What can hang from each mark
z_723: z_724
z_724: z_480 z_723
z_602: z_169 z_988
z_169: z_602
z_35: z_988
z_988: z_35 z_169 z_480 z_602 z_723
z_480: z_723 z_724

Known rows, with every way that one mark hangs from another
z_480{z_724}: [ 0.53  0.95  0.11 -1.14  0.49  0.77  0.50 -0.04 -2.22 -0.34  1.19 -1.92
  3.43  3.24  1.29 -0.93  0.83  1.99  1.36  1.15]
z_169{z_602{z_988{z_35 z_480 z_723}}}: [ 0.00 -0.30 -0.88  1.59 -1.46 -0.08 -0.58  0.13  0.94 -0.21  0.15 -3.18
 -2.99 -2.38 -0.56 -0.93 -0.26  0.29 -0.01 -0.44]
z_602{z_169 z_988{z_35 z_723{z_724{z_480}}}}: [-0.66  1.37 -1.20  0.08 -0.66 -0.44 -0.23  0.37 -1.00  0.11 -0.47  1.06
 -0.63 -2.95 -2.88  0.41  1.91  4.28 -1.14 -1.88]
z_602{z_169}: [-0.58  0.99  0.63 -0.36  0.18 -0.17  0.74 -0.04 -0.87 -0.33  0.84  0.17
  3.72  0.10  1.75 -0.84  1.65  0.80  0.99 -0.55]
z_723{z_724}: [-0.91  0.90  0.25 -1.08  0.85  0.93  0.39 -0.06 -0.36 -0.13  0.79  0.00
  3.89  2.94  1.31 -1.46  1.22  5.52  0.27  0.95]
z_602{z_169 z_988{z_723}}: [-1.01  1.67  0.73  1.18 -1.13 -0.37 -0.56  0.21  0.58 -0.24  0.35 -0.21
  0.48  1.41  0.33 -0.87  1.21  1.95 -0.14 -0.77]
z_988{z_35 z_480{z_723} z_602}: [ 2.38 -1.66 -0.71  0.42 -1.09 -0.58  0.03 -0.12  0.15 -0.03  0.07  0.45
 -4.09  1.08 -0.30  0.58  0.05 -3.40  1.41  0.92]
z_35{z_988{z_169 z_602}}: [-0.78 -0.40  0.64 -0.38  1.95  0.21  0.94 -0.53 -0.08  0.41  0.52  1.81
  1.49  0.81  0.17  0.84 -0.61 -2.22  0.49  0.39]
z_602{z_988{z_35 z_723}}: [-0.61  1.28 -0.21  0.50 -1.33 -0.01 -0.26  0.47  0.85 -0.52  0.83 -1.18
 -1.04  2.03 -0.61 -1.33  1.33  0.46 -0.39  0.41]
z_35{z_988}: [-1.86  1.35  0.96 -0.17  1.46  0.98  1.30 -0.03 -0.09 -0.43  1.05 -0.03
  3.76  2.25  2.44 -0.47  1.04  1.99 -0.58  1.27]
z_724{z_480 z_723}: [-1.90  1.22  1.34 -2.32  1.26  0.58  1.26  0.20 -0.60 -0.25 -0.90  0.69
  0.19 -1.18  1.27  1.97  0.88  0.29 -0.32  0.03]
z_988{z_169 z_602 z_723}: [ 0.49 -0.66  0.67 -0.87 -0.30 -0.47 -0.22 -0.09  0.99  0.26 -0.36  1.78
 -0.93  2.68 -0.43  0.61 -1.10 -3.12  0.76  0.09]
z_169{z_602{z_988{z_35}}}: [-0.60  0.57 -1.19  0.50  0.40  0.36  0.24 -0.26 -0.84 -0.05  2.19 -3.47
  1.31 -1.09 -0.44 -1.37  0.50  0.81  1.19 -0.51]
z_602{z_988{z_35 z_480}}: [-0.62 -0.47  0.37  1.75 -0.98  0.06  0.59  0.16 -0.16 -0.46  0.47 -1.85
 -1.66 -2.31 -0.15 -0.35  1.62 -0.06  0.29  0.39]
z_35{z_988{z_169 z_723}}: [-1.28  0.75  1.06 -0.31  0.37  0.22  0.14  0.29  1.05 -0.41 -0.53  1.42
  2.42  1.28  1.50  0.21 -0.50 -0.31 -1.79  0.40]
z_988{z_169{z_602}}: [-0.34 -0.77  0.21 -0.98  1.06  0.21  0.24 -0.29 -0.62 -0.04  0.65 -1.13
  4.28 -1.32  1.40 -0.05 -1.16 -0.50  1.22 -0.75]
z_35{z_988{z_480{z_723 z_724} z_602}}: [ 1.91 -0.81 -0.27  0.97  0.42  0.42 -0.23 -0.44 -0.93  0.38  0.18 -0.23
 -2.18  3.23  0.50  0.57 -0.94 -0.32  0.47  1.77]
z_724{z_480{z_723}}: [-0.05 -0.03  0.98 -1.19  0.11  0.27  0.72  0.12 -0.63 -0.48 -0.36  1.60
  1.74  2.39  1.86  2.40  0.38  0.97 -0.06  0.62]
z_988{z_480{z_724} z_602{z_169} z_723}: [ 2.36 -0.32 -0.40  0.62 -1.20 -0.64 -0.56 -0.20 -0.93  0.40 -0.77 -0.30
 -3.47  0.04 -1.33 -0.03 -0.26 -1.44  1.45 -0.43]

Rows
[-0.48 -0.12  0.51 -0.34  0.84 -0.07  0.14 -0.13  1.15  0.36 -0.30  2.24
 -0.59  2.31 -0.11  0.63 -1.29 -2.46 -0.58  0.46]
z_35{z_988{z_169 z_602 z_723}}
[-1.03 -0.35 -0.05 -1.05  1.67  0.22  0.33 -0.23  0.15  0.79 -1.49  3.73
 -0.24 -0.02 -1.87  2.63 -1.23  2.01 -1.55 -0.40]
z_35{z_988{z_169 z_602 z_723{z_724{z_480}}}}
[ 0.93 -1.70 -0.46  1.43 -1.06 -0.40 -1.35  0.24  0.02  0.04 -0.48  0.01
 -1.04 -1.94 -1.32  0.03  0.09  1.47 -0.85 -0.16]
z_602{z_988{z_35 z_169 z_480{z_723{z_724}}}}
[-1.17  1.77 -0.08  0.87 -0.50  0.00 -1.08  0.12  0.38  0.20  0.36  0.02
  1.34  1.62 -0.56 -1.74  1.38  5.94 -0.80 -0.80]
z_602{z_169 z_988{z_723{z_724}}}
[ 1.05  0.40 -1.01 -0.88 -0.86 -0.32  0.22  0.10  0.70  0.03  0.65  0.50
 -2.47  2.83 -1.11 -0.87  0.48 -2.41  1.01  0.59]
z_988{z_35 z_602 z_723}
[-0.54 -0.88  0.52  0.87  0.35  0.21 -0.14 -0.09  1.18 -0.12 -1.18 -0.55
  0.32 -2.86  1.47  0.51 -2.11 -0.59 -1.44 -0.36]
z_35{z_988{z_169{z_602} z_480 z_723}}
[-0.75  1.08  0.27 -0.08  0.73  0.44  0.53 -0.19  1.41  0.23  0.42  1.17
 -1.12  4.43  0.56 -0.09 -0.23 -0.06 -0.24  1.30]
z_35{z_988{z_602 z_723}}
[ 2.53  0.18 -1.61 -0.74 -0.21 -0.72 -0.12 -0.12 -1.96  0.56 -0.35 -1.44
 -4.79 -4.74 -2.69 -0.45  0.65 -4.14  1.75 -0.99]
z_988{z_35 z_480{z_724{z_723}} z_602{z_169}}
[-0.65 -0.26  0.11  0.27 -0.26 -0.32  0.19  0.20 -0.74 -0.30  0.98 -0.81
  1.71 -1.59 -0.94 -0.14  0.95 -1.97  0.26 -0.44]
z_602{z_988{z_35 z_169}}
[ 0.75 -1.94  0.01  0.78  1.06  0.08 -0.63 -0.45  0.69  0.76 -0.82  2.44
 -1.11  0.26 -0.14  1.06 -1.59  0.86 -0.73  0.73]
z_35{z_988{z_169 z_480{z_723{z_724}} z_602}}
[ 0.01 -0.15 -0.24 -0.57  2.03  0.65 -0.28 -0.24 -1.22  0.30 -0.86 -2.73
  0.26 -5.38  0.50  0.47 -2.15 -1.09 -0.64 -0.44]
z_35{z_988{z_169{z_602} z_480{z_724{z_723}}}}
[ 0.57  0.71  0.01 -0.34 -0.64 -0.68 -0.06 -0.15  0.51  0.36  0.21  1.34
 -1.03  2.13 -0.29 -0.55  0.34 -1.32  1.25 -0.58]
z_988{z_602{z_169} z_723}
[-1.04 -0.52  1.54  0.87 -0.28  0.06  0.18  0.30  1.42 -0.41 -1.67  1.34
 -0.26 -1.28  1.58  0.93 -0.73 -0.81 -2.12  0.50]
z_35{z_988{z_169 z_480 z_723}}
[-0.29  0.16 -0.04  0.24 -1.38 -0.56 -0.58  0.54  0.62 -0.32  0.16 -0.24
 -0.28 -0.24 -1.24 -0.50  0.38 -1.71 -0.73 -0.43]
z_602{z_988{z_35 z_169 z_723}}
[ 1.27 -1.37 -1.61 -0.26 -0.74 -0.24 -0.93  0.15  0.45  0.08 -1.16 -1.06
 -0.55 -4.55 -1.29 -0.91 -1.33  1.50 -0.56 -1.12]
z_988{z_35 z_169{z_602} z_480 z_723{z_724}}
[ 2.23 -2.40 -0.90  0.28 -0.80 -0.64 -0.66  0.05 -0.26 -0.27 -0.31 -1.09
 -0.04 -3.71  0.51  0.70 -1.52 -3.31  0.44 -0.74]
z_988{z_35 z_169{z_602} z_480{z_723}}
